Known rows, with every step that occurs:
B, Z, Y, K, D: [-0.41  0.08  0.01  0.24 -0.28 -0.23  0.12 -0.13  0.18  0.38 -0.21 -0.02
 -0.18 -0.13 -0.43  0.22  0.18 -0.60 -0.43  0.20 -0.39  0.21  0.12 -0.34]
Y, K, Z, B, D, F: [ 0.09 -0.03 -0.34  0.11 -0.46 -0.07 -0.36 -0.11 -0.48  0.21  0.22 -0.30
 -0.35 -0.32 -0.10  0.35  0.22 -0.22 -0.18  0.11 -0.14  0.03 -0.13 -0.47]
F, D, Z: [ 0.07 -0.20 -0.24 -0.10 -0.04 -0.03  0.00 -0.45 -0.16  0.21 -0.44 -0.03
 -0.06 -0.02 -0.17  0.21  0.32  0.22 -0.23  0.18 -0.08  0.00 -0.22 -0.24]
Y, K: [-0.14 -0.11 -0.12  0.03 -0.34  0.07 -0.17 -0.07 -0.14  0.16 -0.28 -0.10
 -0.02 -0.22 -0.30  0.34  0.01 -0.28 -0.32  0.16 -0.51 -0.02  0.04 -0.26]
B, Z, D: [-0.02 -0.13 -0.24  0.16 -0.39 -0.15 -0.10 -0.10  0.00  0.50 -0.26 -0.02
 -0.10 -0.32 -0.29  0.21  0.12 -0.09 -0.14  0.16 -0.29 -0.07 -0.06 -0.19]
Y, K, D: [-0.26  0.02  0.05  0.14 -0.40 -0.07 -0.05 -0.03 -0.10  0.06 -0.13 -0.16
 -0.02 -0.02 -0.37  0.32  0.08 -0.42 -0.44  0.15 -0.47  0.07  0.16 -0.22]
Z, Y, K, D: [-0.31  0.02 -0.01  0.10 -0.39 -0.11  0.17 -0.02  0.06  0.04 -0.24  0.01
 -0.04 -0.15 -0.47  0.24  0.16 -0.64 -0.53  0.23 -0.44  0.20  0.25 -0.34]
W, K, Z: [-0.10 -0.04 -0.40 -0.05 -0.38  0.09 -0.04  0.08 -0.30 -0.01 -0.15  0.09
  0.10 -0.25 -0.28  0.58 -0.04  0.19 -0.26  0.21 -0.29 -0.10 -0.08 -0.38]
K, Z, D: [-0.04 -0.06 -0.45  0.00 -0.47 -0.05 -0.16 -0.03 -0.39  0.21 -0.14  0.01
  0.01 -0.39 -0.30  0.44  0.06  0.10 -0.23  0.18 -0.35 -0.17  0.02 -0.30]
Z, K, B, D, F: [ 0.28 -0.15 -0.12  0.14 -0.21 -0.24 -0.17 -0.08 -0.42  0.05  0.03 -0.33
 -0.20 -0.32 -0.26  0.20  0.50 -0.21 -0.39  0.26 -0.03 -0.06 -0.11 -0.19]
K, Z: [-0.13  0.07 -0.34  0.01 -0.28  0.14 -0.21 -0.14 -0.38  0.11 -0.13 -0.05
  0.08 -0.29 -0.30  0.61 -0.02  0.10 -0.37  0.09 -0.28 -0.09  0.03 -0.30]
W, K, Z, B, D, F: [ 0.26 -0.09 -0.46  0.07 -0.52 -0.04 -0.14  0.07 -0.38  0.00  0.15 -0.09
 -0.18 -0.28 -0.11  0.38  0.19  0.06 -0.13  0.19  0.11  0.02 -0.19 -0.47]
Y, K, Z, D: [-0.19 -0.11 -0.40 -0.05 -0.55 -0.11 -0.24 -0.01 -0.40  0.35 -0.12 -0.03
 -0.15 -0.44 -0.32  0.37  0.09 -0.10 -0.21  0.22 -0.61 -0.13 -0.05 -0.34]
F, D, Z, Y: [ 0.00 -0.19 -0.27 -0.12 -0.05 -0.06  0.22 -0.42 -0.02  0.19 -0.56  0.13
 -0.05 -0.12 -0.28  0.11  0.39 -0.01 -0.33  0.24 -0.06  0.11 -0.12 -0.36]
D, Z: [ 0.08 -0.09 -0.31  0.07 -0.09  0.07 -0.03 -0.24 -0.24  0.09 -0.39 -0.09
  0.07 -0.17 -0.23  0.40  0.19  0.07 -0.37  0.22 -0.19  0.08 -0.05 -0.30]
D, Z, K, B: [ 0.19 -0.19 -0.27  0.03 -0.03 -0.25 -0.14 -0.16 -0.31  0.07 -0.25 -0.17
 -0.02 -0.26 -0.24  0.34  0.36  0.01 -0.50  0.31 -0.18  0.12 -0.08 -0.17]
Z, Y, K: [-0.21 -0.08 -0.18  0.00 -0.34  0.02  0.06 -0.05  0.01  0.15 -0.38  0.08
 -0.04 -0.34 -0.38  0.24  0.08 -0.51 -0.41  0.21 -0.47  0.09  0.15 -0.37]
B, D, F: [ 0.17 -0.03 -0.10  0.20 -0.27  0.08 -0.04 -0.18 -0.35  0.09 -0.09 -0.28
 -0.07 -0.21 -0.26  0.27  0.32 -0.15 -0.27  0.14 -0.05 -0.14 -0.05 -0.31]
Y, K, Z, B, D: [-0.12  0.04 -0.44  0.03 -0.46 -0.06 -0.32 -0.04 -0.41  0.19  0.08 -0.22
 -0.36 -0.27 -0.03  0.43  0.10 -0.24 -0.25  0.08 -0.15  0.10 -0.11 -0.39]
Y, K, B, D, F: [-0.15 -0.09 -0.03  0.14 -0.24 -0.23 -0.18 -0.18 -0.32  0.31 -0.03 -0.53
 -0.29 -0.29 -0.21  0.19  0.53 -0.40 -0.22  0.30 -0.32  0.07 -0.10 -0.31]
Z, B: [ 0.21 -0.17 -0.24  0.03 -0.42  0.06 -0.24 -0.02  0.00 -0.02 -0.15 -0.04
  0.03 -0.24 -0.16  0.34 -0.05 -0.17 -0.33  0.09 -0.08  0.13  0.14 -0.23]
D, Z, K: [ 0.36 -0.15 -0.35  0.05 -0.11  0.00 -0.09 -0.16 -0.33 -0.05 -0.31  0.06
  0.06 -0.18 -0.27  0.34  0.16  0.09 -0.49  0.19 -0.18 -0.04 -0.09 -0.21]

Rows:
[-0.02  0.04 -0.11  0.15 -0.14 -0.05  0.05 -0.25 -0.22 -0.02 -0.25 -0.14
  0.07  0.04 -0.32  0.36  0.27 -0.05 -0.50  0.22 -0.17  0.18  0.05 -0.26] => K, D, Z
[ 0.39 -0.08  0.05  0.21 -0.34 -0.09 -0.07 -0.03 -0.24 -0.16  0.05  0.01
  0.12 -0.11 -0.50  0.24  0.16 -0.20 -0.54  0.17 -0.20 -0.14  0.15 -0.19] => Z, K, D, F
[-0.17  0.09 -0.41  0.01 -0.27  0.09  0.04 -0.10 -0.23  0.08 -0.23  0.11
  0.09 -0.39 -0.39  0.52  0.05 -0.09 -0.47  0.18 -0.25  0.01  0.12 -0.43] => K, Z, Y
[-0.04 -0.16 -0.51 -0.06 -0.59 -0.07 -0.01  0.18 -0.28  0.12 -0.15  0.16
  0.02 -0.36 -0.31  0.39  0.06  0.18 -0.14  0.30 -0.32 -0.13 -0.10 -0.36] => W, K, Z, D
[ 0.28 -0.25 -0.17  0.11 -0.47 -0.05 -0.10 -0.06 -0.19  0.18 -0.17 -0.07
  0.06 -0.41 -0.42  0.12  0.25 -0.09 -0.17  0.26 -0.32 -0.18  0.06 -0.30] => Z, D, F
[-0.16 -0.03 -0.47 -0.07 -0.39  0.04  0.18  0.11 -0.14 -0.02 -0.26  0.29
  0.09 -0.36 -0.40  0.50  0.02 -0.02 -0.34  0.27 -0.22  0.03  0.02 -0.50] => W, K, Z, Y
[-0.06  0.07 -0.18  0.14 -0.15 -0.08  0.29 -0.19 -0.06 -0.03 -0.35  0.01
  0.07 -0.08 -0.41  0.29  0.36 -0.27 -0.60  0.27 -0.12  0.29  0.13 -0.36] => K, D, Z, Y
[-0.34 -0.17 -0.16  0.10 -0.37 -0.45 -0.24 -0.07  0.00  0.73 -0.20 -0.29
 -0.33 -0.42 -0.23  0.12  0.35 -0.35 -0.09  0.33 -0.51  0.12 -0.10 -0.22] => Y, K, B, Z, D
[-0.29  0.01 -0.30 -0.02 -0.34  0.04 -0.26 -0.12 -0.38  0.21 -0.12 -0.07
 -0.07 -0.28 -0.28  0.54 -0.02 -0.09 -0.33  0.13 -0.53 -0.09 -0.02 -0.37] => Y, K, Z
[ 0.16 -0.09 -0.20  0.18 -0.22 -0.05 -0.17 -0.11 -0.09  0.20 -0.19  0.08
 -0.04 -0.23 -0.29  0.33  0.00 -0.07 -0.37  0.06 -0.21 -0.16 -0.07 -0.14] => B, Z, K
[ 0.02 -0.06 -0.35  0.03 -0.11  0.03  0.16 -0.23 -0.08  0.08 -0.49  0.06
  0.07 -0.28 -0.33  0.30  0.26 -0.13 -0.46  0.27 -0.17  0.19  0.04 -0.39] => D, Z, Y
[-0.30 -0.13 -0.08 -0.01 -0.26 -0.19 -0.22 -0.08 -0.11  0.28 -0.20 -0.31
 -0.09 -0.31 -0.25  0.34  0.23 -0.34 -0.32  0.28 -0.49  0.16  0.06 -0.22] => Y, K, B
[ 0.21 -0.13 -0.27  0.04 -0.39 -0.13  0.06  0.06  0.00 -0.16 -0.13  0.05
  0.01  0.01 -0.18  0.27  0.20 -0.06 -0.33  0.30  0.05  0.38 -0.02 -0.34] => W, K, D, Z, B
[ 0.01 -0.15 -0.29  0.04 -0.51 -0.15 -0.26 -0.08 -0.46  0.37 -0.01 -0.09
 -0.12 -0.50 -0.40  0.26  0.20 -0.10 -0.11  0.26 -0.60 -0.21 -0.05 -0.43] => Y, K, Z, D, F
[-0.18  0.02 -0.21  0.15 -0.20 -0.03  0.09 -0.18  0.16  0.34 -0.38  0.07
 -0.02 -0.30 -0.36  0.32  0.12 -0.29 -0.34  0.16 -0.18  0.09  0.06 -0.32] => B, Z, Y
[-0.43 -0.03 -0.20  0.05 -0.27 -0.27  0.04 -0.05 -0.12  0.30 -0.26 -0.28
 -0.32 -0.34 -0.22  0.19  0.49 -0.62 -0.39  0.32 -0.25  0.27 -0.02 -0.34] => Z, Y, K, B, D
[ 0.26 -0.31 -0.31 -0.13 -0.19 -0.09 -0.14 -0.38 -0.04  0.15 -0.31 -0.01
 -0.14 -0.06 -0.04  0.16  0.22  0.11 -0.19  0.14  0.10  0.21 -0.16 -0.25] => F, D, Z, B
[-0.27 -0.03 -0.09  0.16 -0.10 -0.23 -0.20 -0.22  0.02  0.48 -0.23 -0.33
 -0.11 -0.26 -0.21  0.39  0.26 -0.14 -0.24  0.21 -0.21  0.15 -0.05 -0.18] => K, B, Z
[-0.05 -0.04  0.15  0.21 -0.37 -0.07 -0.07 -0.12 -0.15  0.08  0.00 -0.19
  0.00 -0.10 -0.47  0.23  0.21 -0.41 -0.36  0.19 -0.46 -0.01  0.15 -0.33] => Y, K, D, F
[-0.14 -0.23 -0.24 -0.15 -0.10 -0.16  0.16 -0.38 -0.03  0.31 -0.54  0.11
 -0.19 -0.13 -0.28  0.06  0.39 -0.20 -0.27  0.26 -0.28  0.15 -0.18 -0.38] => F, D, Z, Y, K
[-0.30 -0.26 -0.19 -0.18 -0.04 -0.36  0.07 -0.41  0.01  0.44 -0.49 -0.13
 -0.28 -0.21 -0.22  0.04  0.61 -0.27 -0.26  0.40 -0.27  0.33 -0.18 -0.34] => F, D, Z, Y, K, B
[-0.01 -0.06 -0.16  0.09 -0.25 -0.08  0.21 -0.04 -0.10 -0.13 -0.26  0.01
  0.10  0.07 -0.32  0.34  0.27  0.02 -0.38  0.32 -0.14  0.20 -0.05 -0.32] => W, K, D, Z
[-0.21  0.00 -0.16  0.09 -0.19 -0.15 -0.11 -0.12 -0.25  0.17 -0.17 -0.44
 -0.17 -0.22 -0.12  0.33  0.42 -0.20 -0.34  0.23 -0.05  0.13 -0.06 -0.18] => K, B, D
[ 0.30 -0.15 -0.38  0.03 -0.23  0.01 -0.18 -0.16 -0.12  0.02 -0.24 -0.08
  0.00 -0.22 -0.11  0.33  0.13 -0.02 -0.34  0.19 -0.02  0.27 -0.01 -0.29] => D, Z, B
[-0.22  0.04  0.10  0.30 -0.27 -0.23  0.12 -0.20  0.11  0.38 -0.11 -0.08
 -0.15 -0.20 -0.53  0.12  0.30 -0.60 -0.33  0.22 -0.38  0.12  0.08 -0.40] => B, Z, Y, K, D, F
